What can hang from each mark:
M: R Z
R: M
N: R Z
F: B
S: R Z
Z: B M N S

Every row comes from one small tree of marks. The marks that hang from a mark follow it in brackets, in alphabetical order. Every link used is in the known rows. Which tree was each row made from?
Known rows:
N(Z): [ -6.4   2.3   0.0   0.5  -3.5   3.2  18.6   4.5 -11.0   3.5  11.3   4.4
 -13.0   3.5   8.4  -0.1  -3.2  -4.7  -5.2  -7.3  -6.4 -11.1]
N(R(M(Z(B S)))): [-14.6  -4.3   3.1  -2.7  10.5   4.0  20.6   6.8 -15.9   3.5  11.9 -18.4
   0.3 -13.5  19.7   6.9  -1.1 -23.7  18.4  -1.4  13.1 -14.0]
Z(B M): [  0.9 -15.5   0.7  -4.6  20.2  13.8  -6.5 -10.2 -13.9  -2.9  12.8   1.6
   3.5  -5.5  -2.1 -13.3 -30.8  -5.5   3.4  10.3   1.3  -2.6]
N(R(M) Z): [-13.8  10.4  -0.5   0.7  -1.3   6.2  39.0   9.0 -23.8   0.9  11.4  -7.7
   0.5  -7.5  15.9   4.2   7.5 -16.3   7.3 -10.5  10.0 -31.0]
R(M(Z(B N))): [-13.3 -21.0 -11.5  -5.5  18.4   5.6   6.3   4.7 -16.9  10.7   5.3  -8.6
 -13.5  -3.0   7.7  11.6 -21.2 -22.6   8.3   2.1  -2.4   3.7]
R(M(Z)): [-12.6 -18.3  -4.5  -1.0  12.0  10.3   5.6   9.6  -9.2   3.9  10.0   0.5
  -7.2  -8.3   7.0  16.0  12.0 -18.1  13.3  -3.8  -0.3   4.1]
F(B): [-6.3 -7.8 -4.0  7.7  0.4 14.4  7.9 -2.1 -7.8  2.4  3.1 10.1  2.6  3.4
 -6.5 -4.6  3.6  2.0 -8.6 -7.6  2.1 16.7]
N(R(M(Z))): [-17.6  -8.5   3.5   2.9   6.9   9.8  19.5   9.4 -13.7   0.0  10.2  -6.9
  -2.0 -15.1  11.8  13.0  17.4 -16.2  15.5  -3.5   9.3 -12.4]
Z(B M S): [  1.6  -7.2   4.0  -7.3  17.1   4.7  -5.7  -7.9 -12.5  -0.6  12.0  -7.6
   5.4  -6.9   3.2 -17.1 -40.5 -14.2   5.6   6.7   3.3  -8.1]
Z(B): [  1.5  -7.8  -3.4   1.0  11.2   5.3   1.2  -5.3  -9.1   3.5   9.5  -1.3
  -5.3   0.2   4.9  -5.1 -15.0   0.7  -1.3   3.4  -1.5   2.8]
S(R(M) Z): [ -4.7  -7.6 -10.7   1.7  -0.8  -6.1   5.7  -2.5 -38.1  -5.9  -1.9   6.0
   0.3   5.9  -8.3 -13.0  13.2   1.9 -15.4 -18.2   4.1  -6.2]
S(R Z(B M)): [ -1.9 -16.7  -4.0  -3.8  11.9   1.2  -7.4 -17.6 -39.3  -6.9   3.6   4.7
   3.4   6.3 -10.8 -28.8 -20.3  11.3 -17.6  -0.4   0.4  -5.1]
R(M(Z(B N S))): [-14.7 -14.1  -8.8  -8.9  15.1  -0.3   6.1   7.4 -16.5  12.6   5.0 -16.1
 -13.5  -3.9  12.5   8.3 -27.0 -30.6  10.6  -0.7  -0.9  -0.5]
M(Z(S)): [-12.1 -10.7   7.2  -1.1   0.6  -0.8   0.9   8.9   1.3   6.5  10.7  -5.0
 -14.0  -5.2  12.3  10.2   0.0 -12.5   6.0  -2.8  -6.0   2.9]
N(R Z(B M S)): [ -9.7   8.7   9.4  -8.0   6.9   3.1  26.8  -1.8 -23.4   0.0  17.2 -14.3
   5.2  -6.6  17.0 -15.9 -35.2 -17.7   6.9   2.8   9.5 -34.7]
S(R): [  0.1  -7.5  -3.4  10.4   3.2  -3.5   8.1  -2.7 -14.2  -4.4   3.6   7.6
   3.9   4.3  -3.3  -4.3   4.3   4.7 -10.6  -4.7   1.9  -0.7]
M(R Z(B N S)): [-19.7 -27.9   1.3   0.8   3.1  -3.1   4.2   4.0  -0.9  11.8   2.0 -17.0
 -32.8  -5.6  19.2  11.0 -29.5 -14.5   8.0   7.0  -5.5   1.6]
Z(M(R) S): [ -8.1 -18.6   9.4   4.5  -0.3   5.5  -2.6   0.2  -1.4  -6.3   5.5  -3.6
  -7.0 -12.5   5.1  -6.1 -16.6 -12.0  11.6   2.3   4.6 -12.8]
Z(B N(R(M)) S): [-10.0   8.1  -5.0  -2.6   8.8 -12.1  21.2   1.2 -21.4   7.6   2.0 -24.3
  -0.8  -6.2  15.8 -12.5 -33.7 -27.0   6.0  -1.1   9.3 -22.4]
M(R Z(N S)): [-23.4 -25.2   4.1   6.1  -5.9  -5.4   4.4   9.0   3.6  10.0   0.4 -11.8
 -33.7  -7.1  15.3  13.4 -13.0 -15.5   6.7   1.9  -7.3  -1.2]
Z(B N(R) S): [ -9.9  10.4   2.9   0.4   4.4 -15.5  17.3  -2.3 -14.5   8.3   2.7 -21.8
  -5.6  -2.1  16.2 -16.0 -37.6 -15.7  -2.1   3.6   1.9 -19.0]
R(M): [ -2.5  -7.3  -7.1   3.5   6.1   6.0   5.8   4.1 -13.2  -1.5   6.2   2.1
  -0.2  -5.2   1.8   3.9   6.8 -15.4   8.4  -7.8   5.0  -3.7]

Which tree is each row?
[ -9.9 -15.2  -4.6  -7.7  13.2   5.7   5.5   6.5 -12.2   8.7  11.8 -14.3
  -8.1  -7.5  15.2  10.8 -11.4 -25.2  16.7  -2.1   4.5   1.8] => R(M(Z(B S)))
[  0.3   6.0  -3.2  -3.0  -0.1  -5.9  24.0   0.1 -23.2   5.6   9.9  -9.3
  -3.8   9.4  13.0  -8.4 -26.2  -7.9  -6.2  -7.4   3.6 -14.7] => N(Z(B S(R)))
[ -4.4 -12.2  -0.1  -9.8  11.3   5.6 -11.7 -13.7 -28.6  -3.5   7.7   1.1
  -5.7   1.3  -6.5 -25.2 -21.8   4.8 -10.2   0.9  -4.9  -3.7] => S(Z(B M))
[-11.4 -22.2 -12.2   4.9  10.1  -1.3  10.6   5.1 -22.6   4.2  -0.8   0.6
  -6.1   0.9   0.3  10.7  -5.4 -14.3  -1.7  -4.9   1.0   0.5] => S(R(M(Z(N))))
[ -5.8 -17.0  -7.4  -4.1  13.1  -7.8  -5.4 -16.6 -40.6  -3.0  -3.4   2.6
  -3.2  10.5 -13.4 -31.7 -41.3   5.0 -24.4   0.7  -5.0  -7.6] => S(R Z(B M N))
[ -2.0 -10.1  -3.5  -2.2  16.5  -9.6   0.3 -10.3 -25.5   1.3   0.8  -8.0
   4.2   2.7  -1.9 -23.5 -61.6 -15.0  -7.5   7.7   1.1 -11.6] => Z(B M N S(R))
[-13.3   1.1  -4.4   6.8   5.6  -5.7  20.0   3.6 -17.9   1.2  -0.2  -7.9
  -2.3  -5.5   6.5  -4.7  -7.9 -18.8   0.7  -3.0   3.7 -19.2] => Z(N(R(M)))
[ -5.1  -8.7   0.1   1.8   7.7 -12.6  -0.8  -2.9 -19.1  -2.2  -2.3  -2.3
   4.8   1.6  -5.3 -20.8 -43.4 -15.7  -8.8   0.9  -0.5 -14.1] => Z(M N S(R))
[ -3.8  -1.2   4.5  -3.7   1.6  -1.3  16.7   0.3 -21.4  -2.9   9.6   1.4
   4.0   1.7   2.5 -10.9 -25.3 -12.5  -4.2  -6.1   1.4 -22.4] => N(Z(M S(R)))
[-15.2 -26.7   5.7   1.4   1.4   5.2   2.9   3.2   2.3   7.4   8.9 -15.2
 -25.8  -9.6  19.4  14.1 -11.1 -11.1  15.7   5.9   1.1   3.1] => M(R Z(B S))
[-11.7 -14.3  -3.2  -1.5  10.5 -10.4   5.4   0.8 -15.4  10.7   2.4 -12.4
 -12.6   4.3  10.2   1.1 -34.9 -12.5  -3.8   3.9  -5.0   2.4] => M(Z(B N S(R)))
[-13.6  11.4  14.6  -4.6  -1.3   1.6  28.3   4.1 -17.8  -2.1  15.2  -9.5
   2.8  -8.0  14.1 -12.2 -18.8 -15.7   4.6  -3.6   6.2 -36.4] => N(R Z(M S))
[ -5.9  -9.3 -19.6  -2.2   8.4 -11.4   5.6  -9.4 -45.8   1.3  -6.8  -5.3
  -6.1  11.4  -5.6 -20.4 -22.6  -3.3 -20.8 -11.0   0.9  -5.8] => S(R(M) Z(B N))
[-13.9 -20.6  -3.8  -2.3  14.0  -0.4   1.4  -0.1  -8.2  12.4   6.4  -6.0
 -22.7   0.6   8.0   4.7 -28.1  -8.3  -1.0   8.6 -12.0   9.1] => M(Z(B N))
[ -2.9   8.3   0.8   1.9  -8.5  -9.1  23.7   5.5 -17.5   2.5   7.9  -1.7
  -4.7   7.9  10.5  -6.4 -11.0  -8.5  -8.6 -12.4   0.0 -16.8] => N(Z(S(R)))
[ -8.9  17.0   7.4  -3.9  -3.4  -3.9  35.8   2.9 -18.5   5.4  14.8 -17.3
  -3.2  -1.9  23.2  -8.7 -19.8 -12.4   2.5  -3.9   7.1 -29.2] => N(R Z(B S))
[ -9.1   9.5   3.8  -1.4   2.3   3.9  35.1  -0.4 -20.6   3.5  15.0  -9.4
  -5.6  -2.0  19.7  -5.5 -12.1  -3.5   0.5  -0.1   3.3 -24.3] => N(R Z(B))
[-18.2  -5.7   5.0  -3.2   8.1  -8.2  13.8   3.3 -10.0  11.1   6.9 -19.7
 -14.3  -6.1  19.3   0.5 -29.0 -16.5   4.0   6.9  -2.1  -9.5] => M(Z(B N(R) S))
[ -9.1   1.2  -1.1   3.6   9.7  -6.3  15.6  -6.4 -16.5   4.7   3.4 -12.3
  -7.3  -1.6   9.6 -13.6 -29.1  -5.5  -4.8   6.8   0.8 -14.9] => Z(B N(R))
[-10.2 -12.8  -3.5   0.4   5.1 -10.2  -6.0 -11.0 -35.8  -6.3  -6.0   8.4
  -4.6   8.5 -16.1 -28.7 -24.4   6.2 -27.6  -4.5  -8.3 -11.0] => S(R Z(M N))
[-10.1 -21.5   1.4  -1.1   9.9  -1.9  -2.9  -6.7 -10.5   2.0   0.8 -15.6
 -13.5  -6.5   6.8 -15.1 -56.0 -17.4   5.5  10.0   1.3 -12.0] => Z(B M(R) N S)
[ -7.8 -21.1  -7.4   5.0   9.9   5.5  10.4   4.8 -20.2  -0.1   4.5   3.3
   0.2  -2.3   1.6  14.1  10.4 -11.0   3.8  -6.3   5.7   2.8] => S(R(M(Z)))
[-14.2   0.4  -7.9  -4.4   5.1  -8.7  11.5  -6.7 -37.5   3.2  -0.3 -12.7
 -10.7   1.8   4.0 -20.4 -16.7  -5.9 -11.3  -5.8   0.3 -17.4] => S(Z(B N(R(M))))
[-15.0 -10.1  -0.1  -0.3  14.1  11.0  20.0   4.8 -17.6   3.2  13.1 -11.5
  -0.5 -13.8  14.5  10.6   4.5 -16.5  15.9   1.5  10.3 -10.6] => N(R(M(Z(B))))
[ -3.8 -29.3   1.0   1.7  13.0  17.0  -4.1  -9.5  -7.6  -4.1   9.1  -1.1
  -8.2 -10.3   1.6  -7.2 -26.9  -2.3  10.4  12.4   5.1  -3.2] => Z(B M(R))
[ -8.4  -5.9   4.6  -2.2   7.1  -8.2  -5.1  -0.3  -9.8   1.7   1.3  -4.1
  -2.0  -3.1  -1.5 -17.9 -44.3 -19.6  -3.2   3.5  -5.9 -14.3] => Z(M N S)
[-17.5 -10.1   3.1  -1.5   2.2  -8.2   1.9   8.9  -2.6  11.8   3.2  -8.5
 -21.2  -2.5  11.8   6.9 -19.5 -16.8   0.1   0.9 -11.7   0.6] => M(Z(N S))
[ -8.9 -12.7   3.8  -5.8   8.8   1.3   0.7   3.9  -3.2   9.4  13.4 -11.6
 -12.9  -4.9  14.5   7.2 -15.9 -12.2   8.4   2.8  -3.1   5.4] => M(Z(B S))
[ -1.8  -2.2  -7.1   2.4   5.0 -17.0   8.1  -5.6 -20.0   6.0  -2.8 -13.1
  -2.7   8.8   5.5 -15.9 -43.3  -9.7 -12.8   0.3  -0.4  -6.6] => Z(B N S(R))
[-14.9 -35.7   1.1   5.8   5.4  15.0   2.4   0.8   1.0   5.1   8.6  -6.5
 -28.7  -9.5  13.9  17.6  -1.4  -2.0  13.6   8.8  -0.8   8.1] => M(R Z(B))
